Each row was made from one path, in order. Every step used is in the known rows, and no mark comes twice. Write each row's path.
In the rows, 128 means zero.
Known rows:
sebatuf-pafil: [154  69  91 139 110 166  75 122 136 112 106 108 123 129 117 138 119  92
 159 128 144 110 132 104 100 128 129 136 118]
pafil-nubu: [125  54  96 114 131 159  89 120 139 124 114 117 120 115 124 126  98  96
 130 113 159 101 138 142 102 128 139 142 131]
nubu-memib-zubom: [123  99  99 156 142 150 123 113 135 157  74 144  91 131 113 122  99 102
 137 102 140  92 135  77 123  66 157 107 159]
nubu-memib-sebatuf: [144  46 103 141 141 178 132  94 157 140  71 144  75 131 108 138  89  73
 131 108 149  97 132  71 125  66 141 121 159]
memib-sebatuf-pafil-nubu: [159  26 101 131 133 186  76 126 138 116 112  99 114 125 131 132 106  64
 123 129 169 113 131 106  98 135 126 154 138]
vifo-zubom-vifod-sebatuf: [141  80  79 163 109 174 130  74 123 115 114 170 106 130  96 128 101  83
 120 132 145 127 142 114 109 102 153 134  83]
parofel-zubom-vifod-sebatuf-pafil: [173  45  77 180 104 181  85 108 122  99 119 158 119 119 108 122 117  57
 141 150 136 123 131  85 112 105 146 128  85]
vifo-zubom-parofel: [139 108  99 116 100 152  88 108 111 133 102 137 144 157  94 114 128 113
 127 117 187 136 132 104 112 110 163 151 117]
nefu-nubu-memib: [125  93  90 124 118 151 123  89 145 128  69 135 106 116 102 118  92 111
 149  98 126  98 150  78 119  55 137  95 156]
vifo-zubom: [128 103  99 127 113 140 117  93 127 119  96 137 131 139 105 131 114 111
 134 103 154 122 137 129 107 119 152 146  99]
sebatuf-vifod-zubom: [127  92  61 128 119 147  99  92 152 142  63 169 124 122 127 116  86 120
 153 140 172  95 150  82 111 125 144 150 107]
sebatuf-pafil-nubu-nefu: [123  64 110 138 138 155  66 135 123 128 122  91 105 111 118 122  96  99
 147 108 168  94 140 140  89 119 114 131 141]
parofel-zubom-vifod-sebatuf-memib: [174  40  71 176 106 174 104  73 127  97  88 180 116 103  91 111  88  78
 142 140 115  95 126  94 114 103 161 118  75]
vifod-sebatuf: [135  47  74 152 125 170 104 104 138 117 107 151  88 121 105 148 103  93
 142 135 144 111 142  89  97 116 140 132 125]
zubom-vifo: [139  91 107 138 118 135  98 108 157 113  88 124 109 135 124 157 117 114
 160 137 151  91 132 157 106  92 171 136 123]
nefu-nubu-pafil-sebatuf-memib: [149  55  65 130  80 157 123  92 136  94  76 111  96 111 104 122  87 118
 154 109 121  85 134  57 103 127 122  97 157]
nefu-nubu: [137  93  79 109 104 134  96  92 147 110  81 119 122 114 117 129 101 125
 161 110 138 107 147 108 104  79 145 117 126]
nefu-nubu-memib-zubom: [123 115  89 143 132 138 122 102 134 149  60 137 102 124 115 111  96 118
 143  99 132  96 143  65 119  45 156  94 163]
pafil-sebatuf-memib: [147  57  89 153  91 161 116  90 134 117  82 121  99 120  97 140  80  97
 166 103 139  80 125  91 107 122 136 131 120]
parofel-zubom: [146  60  95 141 117 129  97 117 136 111  90 156 128 117 117 124 118  92
 151 108 143 109 125 112 122  89 168 137 100]
sebatuf-pafil-nubu-memib: [130  52 110 139 136 187  96 125 129 133 104 116 116 123 110 116 102  72
 124 111 144 101 141  97 110 116 118 123 157]
sebatuf-memib-nubu: [149  47  89 106  92 175  65  90 148 130  95 136 133 123 108 145  73 101
 161 109 134  69 134 141 118 111 152 132 111]
memib-nubu: [133  54  93  97  99 165  69 109 152 140 113 138 123 133 122 157  85  95
 155 105 154  86 139 152 122  95 150 143 123]
vifod-sebatuf-memib-nubu-vasu: [130  40  71 111  81 187  76 103 149 101 108 161 115 113 110 166  76 106
 156 102 140  88 125 128  97  94 139 137 136]
pafil-sebatuf-vifod-zubom: [123  84  66 143 103 152 120  95 145 143  68 162 104 129 124 127  76 104
 157 126 187  94 147  60 117 124 136 157 121]
vifo-zubom-vifod-sebatuf-memib: [159  70  75 168 103 181 120  56 119 105  91 165 117 118  83 116  86  93
 130 134 122 106 134 106 104 123 152 123  73]
zubom-vifod: [149  86  88 137 105 157 112  84 150 126 105 146 108 117 115 125  91  91
 149 123 137  98 133 149 122  74 152 126  90]
sebatuf-memib: [154  66  84 133 111 157  95  87 142 111  75 129 119 112 100 128  89 113
 162 119 123  82 128 114 103 123 144 122 107]
memib-nubu-pafil-sebatuf-vifod-zubom: [117  54  56 112  88 171 105 106 151 142  84 165 107 133 134 131  70 104
 146 127 181  82 151  60 126 137 127 143 150]
vifod-zubom: [133  85  69 124 122 166  94  99 161 142  77 157 100 114 113 138  99 121
 146 128 173 110 153  93 116 112 158 156 112]
parofel-zubom-vifod-sebatuf-pafil-nubu: [163  25  85 165 120 187  78 121 116 101 134 145 131 111 118 109 111  52
 115 144 149 121 134 109 105 125 139 142 101]
vifo-zubom-vifod-sebatuf-pafil: [160  73  81 172 103 189 102  90 113 104 121 143 121 135 101 127 115  72
 128 145 144 133 139  98 101 127 135 136  84]

Write each row's path:
[130  63  84 176 143 188 127  98 124 146 108 167  81 116 108 112  83  68
 104 131 141 102 142  89 118  75 153 110 137]
pafil-nubu-memib-zubom-vifod-sebatuf
[119  57  72 136  95 139 136 114 132 115  90 134 102 135 133 120  90  97
 152 121 148  83 130  65 105 135 108 113 160]
nubu-pafil-sebatuf-vifod
[135  69  72 138 140 174 126  83 161 154  41 181  99 128 120 112  72  92
 134 134 175  93 148  39 126  93 141 141 139]
nubu-memib-sebatuf-vifod-zubom
[145  83  66 147  94 142 120 103 125 117  67 113  95 118 115 117  91 127
 149 110 127  83 130  45 105 105 144  94 163]
nefu-nubu-pafil-sebatuf-memib-zubom
[123  29  81 108  79 175 110 126 145 126 122 124  84 136 125 157  89  89
 145 102 154  87 136  95 123 118 125 122 171]
memib-nubu-pafil-sebatuf
[159  78  74 156 112 170  71 113 111 141  85 147 114 139  92 116 108 112
 136 149 164 107 126  51 101 109 169 126 142]
vifod-sebatuf-memib-zubom-parofel
[143 112  97 138 103 153 127  73 130 122 102 151 129 131 107 114 101  96
 132 111 146 117 134 154 121  89 161 136  72]
vifo-zubom-vifod
[153  53  83 169 131 190  79 122 116 126 130 126 112 121 125 117 103  67
 115 149 154 114 137 103  97 124 139 136 118]
memib-zubom-vifod-sebatuf-pafil-nubu
[151  90  84 152 124 143  94 102 132 134  68 130 115 121 111 121  93 120
 153 119 131  81 125  96 105 106 163 119 119]
sebatuf-memib-zubom
[137  78  79 183 134 181 133  91 130 146  95 176  72 123 102 121  87  77
 123 133 131 102 139  78 121  60 156 103 130]
nubu-memib-zubom-vifod-sebatuf
[160  75  91 148 104 143 108  94 140 114  99 168 125 111 117 108 103  78
 146 117 136 104 125 139 135  62 173 128  73]
parofel-zubom-vifod
[147  28  71  93  91 181  78 106 152 113 101 131 120 122 116 134  88 114
 143 122 120  72 134 111 113 138 130 108 151]
sebatuf-memib-nubu-pafil
[172  42  95 143 119 179  83 115 144 116  96 108 103 135 123 147 114  73
 147 133 158 112 127  82 104 118 132 142 128]
memib-sebatuf-pafil
[151  24  75 127  97 192  69  89 139 124 104 153 118 123  99 153  72  90
 150 125 133  78 138 114 108 124 144 130 116]
vifod-sebatuf-memib-nubu
[165  55  75 171 107 195  88 100 129 108 125 139 104 123 108 134 108  67
 143 153 136 118 138  95 101 115 132 126 100]
zubom-vifod-sebatuf-pafil
[143  39  93 122  75 178  86  93 140 133 102 128 114 130 107 155  64  86
 165  96 148  67 130 120 122 110 143 138 124]
pafil-sebatuf-memib-nubu
[169  23  77 147  88 188  74  79 135 117 107 182 134 115 100 129  72  69
 145 127 126  80 131 122 129  90 166 128  81]
parofel-zubom-vifod-sebatuf-memib-nubu
[118  44  74 116  82 152 114 116 136 125 103 140 116 143 138 131  74  90
 153 115 154  72 133  84 118 130 111 120 162]
memib-nubu-pafil-sebatuf-vifod
[146  63  94 128 130 167 131  82 156 129  60 134  85 124 109 128  86  87
 135 103 143 103 140  58 122  48 142 106 164]
nefu-nubu-memib-sebatuf
[139  40  94 113 112 180  83 136 148  93 117 111 113 116 138 149 108  83
 131 104 171 119 116 124  88 109 120 157 157]
memib-sebatuf-pafil-nubu-vasu
[138  99  66 115 106 160  71 107 136 153  72 167 138 141 113 103 102 121
 145 152 204 113 143  63 116 116 154 157 126]
sebatuf-vifod-zubom-parofel
[152  68  71 174 129 160 100  99 124 128  77 146  98 120 104 129  93 109
 142 136 129  89 129  67  95 118 160 116 124]
vifod-sebatuf-memib-zubom
[119 103  73  95  86 133 102 104 156  88  88 131 117 105 127 146 104 138
 167  88 144 114 131 125  92  61 138 124 147]
nefu-nubu-vasu
[136  95 120 164 146 156  94 134 131 138  87 112 112 140 128 129 117  91
 128 135 155  89 134 116 109  89 162 122 162]
sebatuf-pafil-nubu-memib-zubom-vifo
[139  99  87 135 122 154  92 100 169 129  71 148 100 127 122 153 111 126
 152 150 176  98 150 130 114  98 181 152 115]
vifod-zubom-vifo
[154  86  89 180 128 148  97 101 136 118  72 140 101 132 115 146 105 117
 150 155 136  82 128 108  95 101 181 119 125]
vifod-sebatuf-memib-zubom-vifo
[123  75  85 146  98 131 128 104 129 127  85 137 113 138 128 128  79  89
 166 110 160  85 128  88 108 115 122 134 129]
pafil-sebatuf-vifod
[157  95  85 174  96 157 124  81 128 138  83 139  95 120 109 119  74  88
 153 114 136  79 121 106 123  76 163 118 101]
pafil-sebatuf-memib-zubom-vifod
[148 109  86 154 117 146 110  95 139 144  95 147 103 122 124 119  94  98
 144 122 142  95 128 134 124  63 170 121 101]
memib-zubom-vifod
[151  78 109 150 119 120  97 116 148 100  85 149 128 130 125 140 129 100
 156 133 149  97 124 146 118  78 187 137 105]
parofel-zubom-vifo
[126  85  70 143 104 147 123 108 157 119  68 151  97 136 137 136 100 119
 149 154 177  84 144  80 112 126 147 136 150]
nubu-pafil-sebatuf-vifod-zubom-vifo
[148  58  70 160 113 180 114  84 140 118 114 165  87 115 105 137  92  79
 137 143 137 110 139 114 110  91 149 124  99]
zubom-vifod-sebatuf
[144  69  64 132 130 163 109  84 161 141  53 171 107 128 132 123  79 101
 144 142 183  98 144  62 116 114 145 158 119]
memib-sebatuf-vifod-zubom
[159  97  85 139 109 153  68 116 117 147  78 131 128 140 100 109 111 120
 146 132 166  99 121  76 109  97 172 128 137]
sebatuf-memib-zubom-parofel
[166  50  69 167 106 185 107  66 135 108  92 160  99 106  91 125  78  88
 145 144 115  90 132 105 104 110 146 115  88]
zubom-vifod-sebatuf-memib
[112  69 106 111 116 149  68 114 143 149 114 128  99 121 114 149  72 109
 167  90 168  74 143 163 112  72 140 126 137]
memib-nubu-nefu
[130  43  99 136 145 163 128  99 140 138  69 148 115 133 130 103  71  65
 122 119 157  83 133  79 115  99 122 126 160]
pafil-nubu-memib-sebatuf-vifod
